In the rows, 128 means zero.
Known rows, with every step that occurs:
figuvab, vopo, baneb: [142  99 121 166 163 108 144 127  83 172 112 129 138  70 126 103 144 117
 130 152 144 133  62 138]
betun, vopo, baneb, mapos, funu: [127 107 119  94  95 125 126 114 165 184 123 134 105 120  70 123 124 132
 161 146  83 117 178 129]
betun, risib: [ 90 143 110 135 104 126 168 114 161 104 140 122 128 153 138  89 141 145
 137 113 148 122  88 128]
pasi, vopo, betun, risib, figuvab: [ 95 147 116 137 139 142 196 137 107 138 125 153 182 170  93 106 143 131
  81 129 150 125  50 118]
funu, risib, baneb, mapos, betun: [152 145 139 135 104 139  83 139 130  81 142 123 125 147 172 158 100 110
 126 104 127 125 206 124]
betun, vopo: [105 157 101 138  99 120 145 119 197 146 111 149 112 131 127 119 141 129
 183 105 128 150 166 129]
baneb, mapos, betun, risib, figuvab, vopo: [165 123 168 113 150 137 129 134  62 129 134 133 134 115 134 123 135 137
  61 137 150 116  45 123]
figuvab, vopo: [159 119 137 140 166 120 142 125 102 132 127 130 112  89 154 116 138 139
 123 135 143 143  37 132]
vopo, figuvab: [128 123 141 113 173 128 148 126 173 122 146  94 120 143 162 134 130 137
 175 114 139 152 144 147]
betun, risib, baneb, mapos: [117 151 128 118 124 137 118 115 146  60 154 138 110 161 165 122 101 159
 117 109 121 116 190 126]
funu, risib, baneb: [ 90 133  82 152 128 119  70 151 156  55 126 125 139 138 204 141 108 107
 150 102 150 151 177 123]
fatuz, mapos, funu: [ 92 110 122 109 124 131 122 106 161 134 116 119 103 119  86 150 134 136
 186 155  84 132 150 130]
fatuz, mapos, betun: [118 145 149 159 120 139 129 114 128 114 118 120 121 124 124 163 133 116
 168 130 117 131 169 133]
betun, risib, figuvab, vopo, baneb: [120  98 123 152 158 114 144 136  63 171 110 132 162  85 115  98 151 117
  96 157 159 123  45 132]
figuvab, vopo, baneb, mapos, betun: [185 123 165 145 126 132 131 123  84 157 132 124 125 104 122 134 123 116
 114 136 124 114 132 132]
fatuz, mapos: [ 95 144 134 165 160 133 141 100 149 107 101 143 111 126 114 144 131 140
 185 136 105 136 162 136]
betun, risib, baneb, mapos, funu: [108 117 118  72  95 135 104 119 159  97 157 115 103 147 127 132 110 151
 130 133  97 116 173 122]
baneb, mapos, funu, risib, figuvab, vopo: [167  97 151 104 166 129  89 145  84 144 110 140 129 104 124 134 124 122
  84 146 130 127  55 120]
mapos, betun, vopo: [122 159 114 136  72 124 133 128 181 148 120 130 119 128 130 138 141 112
 172 102 132 147 178 127]
mapos, funu: [105 106 105  99 100 129 142 121 167 151 134 122 117 122 107 124 136 128
 171 141 107 137 111 126]
fatuz, mapos, betun, risib, figuvab: [ 83 141 139 135 117 145 140 128 106 116 118 136 162 150 112 137 144 120
 114 134 146 119 120 123]
vopo, betun, risib, figuvab: [ 91 145 111 141 131 132 181 136 113 146 115 157 169 159  94 104 151 132
  89 127 151 124  68 121]
pasi, vopo: [119 140 119 144 145 148 192 120 143 113 143 137 154 154 138 120 120 127
 151 122 133 144  76 126]
figuvab, vopo, betun: [172 138 126 158 172 112 177 131  96 163 116 142 121 103 105 113 147 142
  96 133 132 139  28 129]
mapos, betun, risib: [107 145 124 133  77 130 155 122 143 107 149 104 134 150 141 109 142 127
 126 110 152 118 103 126]
funu, risib: [119 130 102 163 128 120 111 139 167 113 105 136 134 143 151 117 122 104
 161 105 143 139 119 125]

Rows:
[140 110 120 109 112 127  88 132 173 127 118 128 111 147 114 127 109 115
 148 122 103 120 145 121] => baneb, mapos, funu, risib
[147 114 142 134 177 129 138 138  74 144 114 151 143  92 143 124 143 129
  99 144 153 144  30 127] => risib, figuvab, vopo
[131 161 130 123 140 141 149 120 131  69 157 138 126 176 140 125  99 160
  89 111 115 115 157 123] => pasi, vopo, betun, risib, baneb, mapos
[142 140 131 145 124 124 145 109 153 168 110 161 115 127  95 111 120 136
 155 124 103 117 198 135] => betun, vopo, baneb, mapos
[176 121 168 141 133 138 129 132  65 164 124 137 144 107 115 139 126 110
  99 142 130 113 127 131] => risib, figuvab, vopo, baneb, mapos, betun
[166 149 158 135 105 145 144 119 129 127 141 135 118 143 133 140 116 125
 138 114 117 119 165 129] => baneb, mapos, betun
[103 135 114 168 102 114 126 120 142 176  95 127 133 100  94 138 145 101
 179 136 120 132 201 137] => fatuz, mapos, betun, vopo, baneb
[108 131 140 132 109 142 147 133  92 145 125 144 170 149 105 117 136 116
  93 134 148 106 122 124] => vopo, baneb, mapos, betun, risib, figuvab
[129 139 142 134  86 131 151 116 125 125 146 112 131 149 118 105 130 131
 111 120 135  98 136 129] => vopo, baneb, mapos, betun, risib
[160 114 122 133 165 114 136 154  84 178 101 140 141 109  83 128 146 121
  74 145 130 135  24 119] => mapos, funu, risib, figuvab, vopo, betun
[132 117 141 122 161 127 141 136  77 128 125 136 142 105 140 108 147 138
  80 140 162 130  14 125] => betun, risib, figuvab, vopo
[143 146 149  87 133 129  94 134 186 106 153  85 103 148 173 170 115 133
 163  97 128 149 252 143] => risib, baneb, mapos, betun, vopo, figuvab
[158  88 126 115 132 116  77 138 130 151 111 118 114 112 106 124 115 110
 124 141 109 115 111 124] => figuvab, vopo, baneb, mapos, funu, risib
[104 143  97 134 136 113 123 140 112  72 148 112 128 129 169 120 132 147
  86 118 150 136  99 123] => figuvab, vopo, betun, risib, baneb
[ 95 150 139 141  97 133 140 110 138  92 134 102 124 148 124 128 140 134
 137 122 133 113 133 128] => fatuz, mapos, betun, risib
[ 85 113  77 117 109 119  56 153 163  71 132 110 130 133 181 148 110 106
 152 116 132 148 176 119] => mapos, funu, risib, baneb
[121 113 119  80 109 137 104 121 157 109 150 126 103 135 129 144 106 144
 146 136  90 127 184 124] => risib, baneb, mapos, funu
[161 134 131 154 181 120 175 141  72 174 106 157 145 107  96 121 151 134
  77 140 140 140  21 125] => risib, figuvab, vopo, betun
[130  95 124 160 170 115 141 138  59 183 102 145 162  74 116 110 148 109
 112 160 152 134  56 134] => risib, figuvab, vopo, baneb
[ 80 145  99 128  87 129 106 138 137  50 161 100 139 144 196 135 124 126
 124 106 157 135 165 124] => mapos, betun, risib, baneb
[132  97 126 100 111 130 134 114 144 174 130 132 114 120  78 119 121 132
 154 153  86 113 153 129] => vopo, baneb, mapos, funu
[153 149 138 120 150 127 123 122 110  78 149 135 104 142 149 123 108 167
  76 118 121 115 137 125] => figuvab, vopo, betun, risib, baneb, mapos
[122 138 131 103 148 121 132 125 208 136 135  97 107 142 151 139 135 137
 187 103 134 157 187 145] => betun, vopo, figuvab
[138 162 122 126  78 127  75 137 178 106 122 130 110 144 152 157 112 111
 150  91 123 136 241 123] => funu, risib, baneb, mapos, betun, vopo
[119 124 116  80 102 130 120 123 150 114 152 120 106 150 104 130 115 154
 112 134  92 114 160 121] => vopo, betun, risib, baneb, mapos, funu
[147  85 141  90 137 132 122 125  97 184 123 137 125 101  77 126 126 131
 115 167  97 113 109 127] => risib, figuvab, vopo, baneb, mapos, funu
[168 113 157 142 174 130 139 121  73 168 113 162 133 103 105 114 121 135
 101 150 121 113 111 133] => risib, figuvab, vopo, baneb, mapos
[130  75 116 139 155 111 102 149  71 187  97 127 159  77 104 117 143  95
 109 165 142 129  59 128] => mapos, funu, risib, figuvab, vopo, baneb
[153 130 155 128 105 127 140 119  97 128 147 104 123 126 123 107 132 136
  88 128 140  98  95 129] => figuvab, vopo, baneb, mapos, betun, risib
[157 145 161  92 134 131 120 126 191 137 145  91 101 149 145 157 124 134
 169 100 123 142 220 144] => baneb, mapos, betun, vopo, figuvab
[ 76 115  88 123 124 121  42 142 159  60 120 109 123 131 168 165 108 111
 160 125 117 144 201 122] => fatuz, mapos, funu, risib, baneb
[149 149 144 130 104 144 111 129 124  89 152 128 122 141 166 157 106 124
 130 110 123 127 204 127] => risib, baneb, mapos, betun
